Each row was made from one small tree. Brackets hold a mark, then the marks that hang from it, in alphabetical order. Every link used is in the known rows. Write each row's tree.
Known rows
{N {J T}}: [0.37, -1.90, -1.03, 0.66, -0.82, -0.83, 1.18, 0.53, -1.51, 0.92, 0.68, -0.59, 0.76, 0.66, -2.89, -1.39, 1.09, 0.24, -0.05, 0.68, -1.37, -0.97, -3.03]
{U {J N S}}: [0.76, -1.60, -1.43, -0.04, -3.09, -3.44, 1.98, -0.24, -0.60, 2.12, -1.83, -0.79, 0.99, 1.86, 0.93, -0.77, 2.21, -0.97, -0.29, 0.82, 0.04, 1.31, 3.71]
{J N T U}: [1.05, -1.23, -1.08, 0.84, -0.85, -1.81, 0.78, 2.68, -1.42, 1.80, 0.09, -0.89, 1.40, 3.17, -3.41, 1.85, 2.96, -1.03, 0.34, 0.34, 0.11, -2.23, 2.09]
{V T}: [0.74, -2.13, -0.34, 0.22, -3.87, -0.70, 1.34, 0.31, 0.73, 0.98, 3.18, -0.87, 1.05, 0.96, 2.91, -6.15, 0.56, -0.59, 0.31, 1.12, -0.80, -0.04, -0.43]
{J T}: [0.44, -1.85, -0.93, 0.53, -0.69, -0.68, 1.27, 1.63, -1.10, 1.13, -0.22, -1.29, 1.10, 1.07, -0.14, -0.85, -0.40, -0.03, -0.03, 0.44, -1.12, -1.29, -0.33]
{S W}: [1.12, -0.50, -0.79, 0.50, -2.65, -0.41, 1.57, 0.85, 0.76, 0.68, -0.06, -1.07, -1.82, 1.13, 3.29, -2.30, -0.49, -0.96, 0.41, 0.76, -0.50, 0.15, -1.06]
{J U}: [1.89, -1.87, -0.84, 0.50, -2.63, -1.36, 1.88, 1.68, 1.32, 0.89, 0.78, -1.15, 1.53, 3.71, 1.42, -1.04, -0.03, -2.14, 0.56, 0.18, -1.02, -1.01, 0.03]
{U {J T}}: [0.56, -1.92, -1.49, -0.30, -0.67, -0.13, 1.76, -0.30, -1.76, 0.88, -1.24, -1.13, 0.81, 2.74, -1.13, -0.74, -0.79, -1.21, -0.22, 0.42, -0.91, 0.38, 1.83]
{J S T U}: [1.70, -1.80, -1.12, 0.85, -0.97, -4.01, 1.33, 2.84, -0.41, 1.09, -2.42, -0.96, 1.34, 3.90, -1.84, 0.91, -0.56, -1.65, -0.29, -0.13, -1.07, -0.96, 1.44]
{J S {T E} U}: [1.88, -2.12, -0.89, 0.28, -0.05, -4.12, 1.11, 2.80, -0.78, 1.69, -2.71, -0.83, 0.99, 0.13, -1.80, 0.12, -0.63, -1.77, -0.26, -0.11, -0.87, -1.15, 1.59]
{U {J S}}: [1.12, -2.07, -1.44, -0.28, -2.87, -2.89, 2.54, -0.44, 0.41, 1.15, -2.41, -1.00, 1.05, 2.57, 2.22, -2.02, -0.84, -1.50, -0.24, 0.44, -0.87, 1.93, 2.10]
{U {J N S {T V}}}: [0.34, -1.30, -1.63, 0.42, -0.02, -3.70, 1.33, 1.21, -3.01, 1.71, 0.09, 0.31, 0.92, 1.57, -2.50, 0.32, 2.00, -0.49, -1.06, 0.68, 0.29, -0.18, 4.23]
{V {T {J N U}}}: [1.04, -1.63, -0.28, -0.57, -3.40, -1.70, 0.46, -0.96, -0.06, 1.60, 2.89, -0.79, 0.91, 2.16, 1.08, -5.13, 4.11, -1.46, 0.81, 1.11, 0.59, 0.31, 0.78]
{N {J S T U}}: [1.62, -1.70, -1.11, 0.93, -1.20, -4.01, 1.22, 1.85, -0.90, 0.82, -1.64, -0.39, 1.18, 3.46, -4.65, 0.28, 0.92, -1.29, -0.45, 0.17, -1.24, -0.57, -1.44]
{T E J}: [1.16, -2.62, -0.48, -1.50, -1.06, -1.14, 1.29, -1.56, -0.15, 1.76, -0.29, -1.52, 0.63, -3.82, 4.67, -4.65, 0.12, -0.50, 0.69, 0.81, -0.96, 0.50, -1.82]
{V {T E J}}: [0.86, -2.67, -0.05, -1.63, -2.29, -0.80, 0.69, -2.04, 0.05, 1.57, 2.05, -1.07, 0.41, -3.83, 4.31, -8.49, 0.71, -0.67, 0.58, 1.19, -0.51, 1.09, -1.40]
{T J}: [0.92, -2.21, -0.56, -0.87, -1.99, -0.97, 1.37, -1.54, 0.27, 1.12, -0.06, -1.74, 1.03, 0.04, 4.65, -3.85, 0.14, -0.35, 0.55, 0.72, -0.99, 0.82, -2.00]
{S {J N} W}: [-0.35, 0.22, -1.35, 0.95, -3.27, -0.57, 0.97, -0.79, -0.39, 1.83, -1.30, -0.96, -1.26, 1.38, 1.94, 0.10, 0.12, -0.55, 0.78, 1.48, 0.88, 0.60, -1.07]

Which tree is each row?
[1.12, -2.70, -0.08, -1.41, -2.67, -3.57, 0.73, -1.66, 0.11, 1.67, -0.20, -1.18, 0.40, -3.95, 4.53, -8.11, 0.38, -0.60, 0.12, 1.02, -0.23, 1.74, -0.54]
{V {T E {J S}}}
[0.71, -1.88, -1.54, -0.17, -0.98, -2.85, 1.69, 0.12, -1.60, 1.14, -3.53, -0.99, 0.68, 2.84, -0.87, -0.45, -1.06, -1.17, -0.67, 0.19, -1.05, 1.30, 2.61]
{U {J S T}}
[1.16, -1.55, -0.81, 0.39, 0.10, -1.91, 0.68, 2.54, -1.93, 2.40, -0.03, -0.70, 1.05, -0.71, -3.42, 0.94, 2.81, -1.15, 0.24, 0.45, 0.25, -2.37, 2.33]
{J N {T E} U}
[1.19, -2.46, -0.39, -1.22, 0.09, -1.39, 1.28, -0.70, -0.69, 1.33, 2.82, -0.40, 0.81, -4.28, 4.46, -5.20, 0.01, -0.49, 0.34, 0.77, -0.58, -0.25, -1.72]
{T E J V}
[2.43, -0.75, -0.53, -1.17, -1.48, -3.90, 1.08, -0.30, 0.71, 1.08, -3.43, -1.13, -2.26, -0.79, 3.14, -3.17, -0.45, -2.44, 0.38, 0.34, 0.06, 1.64, -0.30]
{T E {J {S W} U}}
[0.65, 0.11, -1.47, 1.13, 0.09, -0.77, 0.70, 1.16, -1.35, 0.16, 0.29, 0.39, -1.18, 4.80, -1.87, 1.25, -3.39, -2.39, 0.37, 0.44, 0.26, -0.70, -1.05]
{S {J {T V} U} W}
[0.66, -1.77, -0.78, -0.51, -2.53, -4.30, 1.00, -0.69, -0.56, 2.19, -1.83, -1.43, 0.97, -0.78, 3.54, -2.20, 3.13, 0.32, 0.04, 0.93, 0.04, 0.81, 0.25]
{T {J N S}}
[1.80, -2.07, -0.46, -0.89, -1.51, -4.79, 1.00, 0.04, -0.27, 2.59, -2.13, -1.02, 0.90, -1.77, 1.49, -1.69, 3.19, -1.41, 0.34, 0.49, 0.32, 0.40, 1.42]
{T E {J N S U}}
[0.97, -0.09, -1.33, 0.83, -2.96, -0.54, 1.54, -0.23, 1.02, 0.61, -1.78, -0.80, -1.02, 4.94, 1.54, 0.26, -3.06, -2.68, 0.95, 0.66, 0.14, 0.83, -1.83]
{S {J U} W}
[-0.08, -2.31, -1.39, 0.56, 1.03, -0.80, 1.04, 0.41, -2.41, 1.57, 0.94, 0.01, 1.51, -2.27, -0.20, -0.91, -3.15, -0.47, 0.05, 0.87, -0.25, -1.23, -1.68]
{S {J {T E V}}}
[0.64, -1.81, -1.02, 0.56, 0.70, -4.41, 0.81, 3.10, -2.86, 2.42, 0.87, 0.26, 0.92, -3.84, -1.51, -0.60, 2.34, 0.30, -0.75, 0.85, 0.17, -2.18, 2.30]
{J N S {T E V}}
[0.00, -1.25, -1.63, 1.28, -1.12, -1.50, 0.63, 0.75, -1.74, 1.94, -1.42, -0.67, 1.93, 4.01, -3.29, 3.07, 0.43, -1.22, 0.58, 0.74, 0.39, -1.12, 0.39]
{S {J N T U}}
[1.78, -2.14, -0.96, 0.26, -0.25, -4.17, 1.23, 1.88, -1.19, 1.47, -1.92, -0.17, 0.85, -0.27, -4.74, -0.40, 0.78, -1.45, -0.34, 0.12, -1.04, -0.74, -1.22]
{N {J S {T E} U}}
[0.63, -1.96, -1.29, 0.90, -1.05, -3.51, 1.38, 1.00, -1.44, 1.11, -1.71, -0.64, 0.76, 0.57, -2.66, -0.92, 0.82, 0.24, -0.61, 0.41, -1.47, -0.29, -2.28]
{N {J S T}}
[1.72, -2.23, -0.30, -0.83, -3.46, -4.09, 0.80, -0.78, 1.06, 0.83, 0.03, -1.05, 0.90, 2.90, 2.72, -5.87, 0.69, -2.11, 0.45, 0.47, -0.44, 1.64, 0.16]
{V {T {J S U}}}
[1.17, -0.36, -1.10, 0.72, -3.21, -3.25, 1.52, 0.36, 0.63, 0.54, -1.54, -0.29, -2.14, 0.65, 0.72, -2.79, 0.62, -0.69, -0.23, 0.80, -0.74, 1.09, -3.02]
{N {J {S W}}}
[1.46, 0.41, -1.16, 1.05, -1.40, -3.99, 0.43, 3.11, -1.11, 1.45, -2.91, -0.51, -1.96, 3.40, -2.87, 2.05, 2.21, -1.42, -0.29, 0.24, 0.68, -0.79, 2.80]
{J N {S W} T U}
[1.30, -1.75, -0.43, -0.35, -3.68, -4.65, 0.39, -0.54, 0.08, 1.65, 0.57, -0.86, 0.88, 2.12, 1.23, -4.56, 3.87, -1.43, 0.38, 0.88, 0.58, 1.02, 1.63]
{V {T {J N S U}}}
[1.81, 0.00, -1.18, 0.92, -1.09, -3.49, 1.05, 2.67, -0.21, 0.49, -3.33, -0.84, -1.86, 4.24, -1.68, 0.88, -0.91, -2.00, -0.20, -0.08, -0.40, -0.13, 1.12]
{J {S W} T U}
[0.64, -2.09, -1.48, 0.33, -0.01, -1.06, 0.95, 0.49, -1.17, 1.67, -2.13, -0.95, 1.70, 0.88, -2.01, 1.02, -2.99, -1.90, 0.64, 0.58, -0.39, -0.69, -0.77]
{S {J {T E} U}}
[1.25, -1.28, -1.10, 1.45, -0.14, -4.70, 0.92, 3.97, -2.02, 1.61, 1.18, 0.25, 1.47, 2.90, -3.39, 1.59, 2.66, -1.12, -0.66, 0.09, 0.26, -2.34, 2.88]
{J N S {T V} U}
[1.16, -1.66, -0.92, 0.59, 1.15, -2.13, 0.71, 3.36, -2.46, 2.05, 3.03, 0.50, 1.10, -1.04, -3.67, 0.37, 2.73, -1.33, -0.08, 0.36, 0.32, -3.30, 2.27]
{J N {T E V} U}
[0.72, -2.20, -0.73, 0.18, 1.38, -1.02, 1.23, 2.39, -2.17, 1.30, 2.58, -0.06, 0.84, -3.11, -0.31, -2.13, -0.57, -0.35, -0.24, 0.61, -0.73, -2.32, 0.06]
{J {T E V}}
[1.35, -1.50, -0.68, -0.50, -2.15, -1.98, 0.88, -0.44, -0.02, 1.72, 0.36, -1.09, 1.17, 2.04, 1.36, -1.10, 3.58, -1.30, 0.71, 0.68, 0.30, -0.13, 0.40]
{T {J N U}}
[1.03, -0.01, -0.87, -0.12, -1.50, -4.10, 0.70, 0.00, -1.05, 1.36, 0.37, 0.03, -2.15, -0.81, 3.54, -2.78, 2.53, -0.33, -0.19, 1.02, 0.97, 0.80, 0.02]
{T {J N {S W}} V}
[1.84, 0.19, -0.79, -0.38, -2.57, -4.33, 0.66, -0.05, 0.18, 1.40, -2.76, -0.83, -2.08, 2.35, 1.74, -0.99, 2.79, -1.72, 0.33, 0.64, 0.97, 1.30, 1.11]
{T {J N {S W} U}}
[-0.82, -1.47, -1.47, 1.32, -0.05, -1.24, 0.55, 0.83, -2.87, 1.83, 1.74, 0.08, 1.78, 0.95, -1.65, 1.24, 0.08, 0.19, -0.03, 1.09, 0.64, -1.72, -0.31]
{S {J N {T V}}}
[1.22, -0.53, -0.87, 0.10, -0.24, -3.10, 0.94, 1.98, -1.25, 1.31, -3.60, -0.98, -2.44, -2.49, 0.27, -1.42, -1.06, -0.65, -0.43, 0.35, -0.43, -0.27, 0.71]
{J {S W} {T E}}
[0.53, -1.37, -1.39, 1.26, -2.99, -1.66, 1.30, 0.11, 0.11, 2.10, -0.42, -0.84, 2.28, 4.01, -0.15, 1.44, 0.58, -1.80, 0.92, 0.89, 0.45, -0.32, -0.08]
{S {J N U}}
[1.39, -1.53, -1.05, 0.93, -3.14, -4.62, 1.43, 2.47, 0.49, 2.05, -0.91, -0.90, 1.55, 3.07, 0.07, 0.58, 2.97, -1.54, -0.04, 0.51, 0.07, -0.88, 2.32]
{J N S U}
[1.25, -1.20, -1.19, 1.03, -1.25, -4.52, 0.91, 3.05, -1.35, 1.86, -2.08, -0.79, 1.32, 3.21, -3.25, 2.19, 2.71, -1.07, -0.35, 0.14, 0.07, -1.47, 2.80]
{J N S T U}
[0.42, 0.30, -1.68, 0.17, -1.27, -2.95, 0.99, 0.41, -2.28, 1.45, -3.93, -0.63, -2.48, 2.13, -2.22, 0.78, 1.68, -0.87, -0.52, 0.68, 0.80, 1.31, 3.98]
{U {J N {S W} T}}
[0.31, -1.74, -0.87, 0.50, 1.22, -1.62, 0.68, 2.58, -3.06, 2.31, 3.14, 0.11, 0.87, -3.97, -1.78, -0.95, 2.64, 0.25, -0.27, 0.86, 0.20, -2.91, 1.55]
{J N {T E V}}
[0.88, -0.07, -0.87, -0.28, -2.76, -3.84, 0.68, -0.78, -0.36, 1.65, -2.71, -1.23, -2.29, -0.53, 3.59, -2.36, 2.65, -0.22, 0.10, 1.00, 0.69, 1.54, 0.10]
{T {J N {S W}}}
[0.13, -1.14, -1.51, 1.40, -0.01, -1.69, 0.64, 1.62, -2.35, 1.58, 1.61, 0.37, 2.20, 3.69, -3.44, 2.53, 0.26, -1.41, 0.34, 0.69, 0.63, -1.99, 0.47]
{S {J N {T V} U}}
[1.58, -0.89, -0.55, -1.02, -0.33, -3.67, 1.12, -0.23, -0.39, 1.02, -0.26, -0.10, -2.41, -4.01, 4.75, -4.98, -0.84, -0.88, -0.05, 0.76, 0.25, 1.23, -1.08]
{T E {J {S W}} V}
[0.30, -1.75, -1.32, -0.42, 1.10, -1.11, 1.25, 0.73, -3.41, 2.02, 2.28, 0.36, 0.56, -2.25, -2.79, -0.81, 2.13, -0.68, -0.44, 0.99, 0.47, -1.01, 3.61]
{U {J N {T E V}}}
[2.18, -0.19, -1.01, 0.67, -2.96, -3.58, 1.62, 2.06, 1.48, 0.62, -2.28, -0.78, -1.65, 4.00, 1.69, -0.76, -0.75, -2.50, 0.20, 0.07, -0.35, 0.54, 0.68]
{J {S W} U}
[1.64, -2.09, -0.79, 0.37, 1.14, -1.58, 1.11, 2.13, -1.93, 0.73, 3.48, 1.00, 1.09, -0.73, -5.02, -1.37, 0.86, -1.57, -0.11, 0.30, -0.80, -2.35, -2.00]
{N {J {T E V} U}}
[0.70, -2.19, -1.28, -0.93, 0.35, -0.16, 1.66, -0.27, -2.00, 1.52, -1.50, -0.99, 0.35, -1.16, -1.05, -1.63, -0.91, -1.26, -0.14, 0.50, -0.64, 0.38, 2.05]
{U {J {T E}}}
[0.26, 0.46, -1.56, 1.25, -1.26, -0.95, 0.35, 0.74, -1.68, 1.36, -2.35, -0.56, -1.32, 4.20, -3.06, 2.95, -0.07, -1.65, 0.62, 0.91, 1.19, -0.43, 0.37]
{S {J N T U} W}
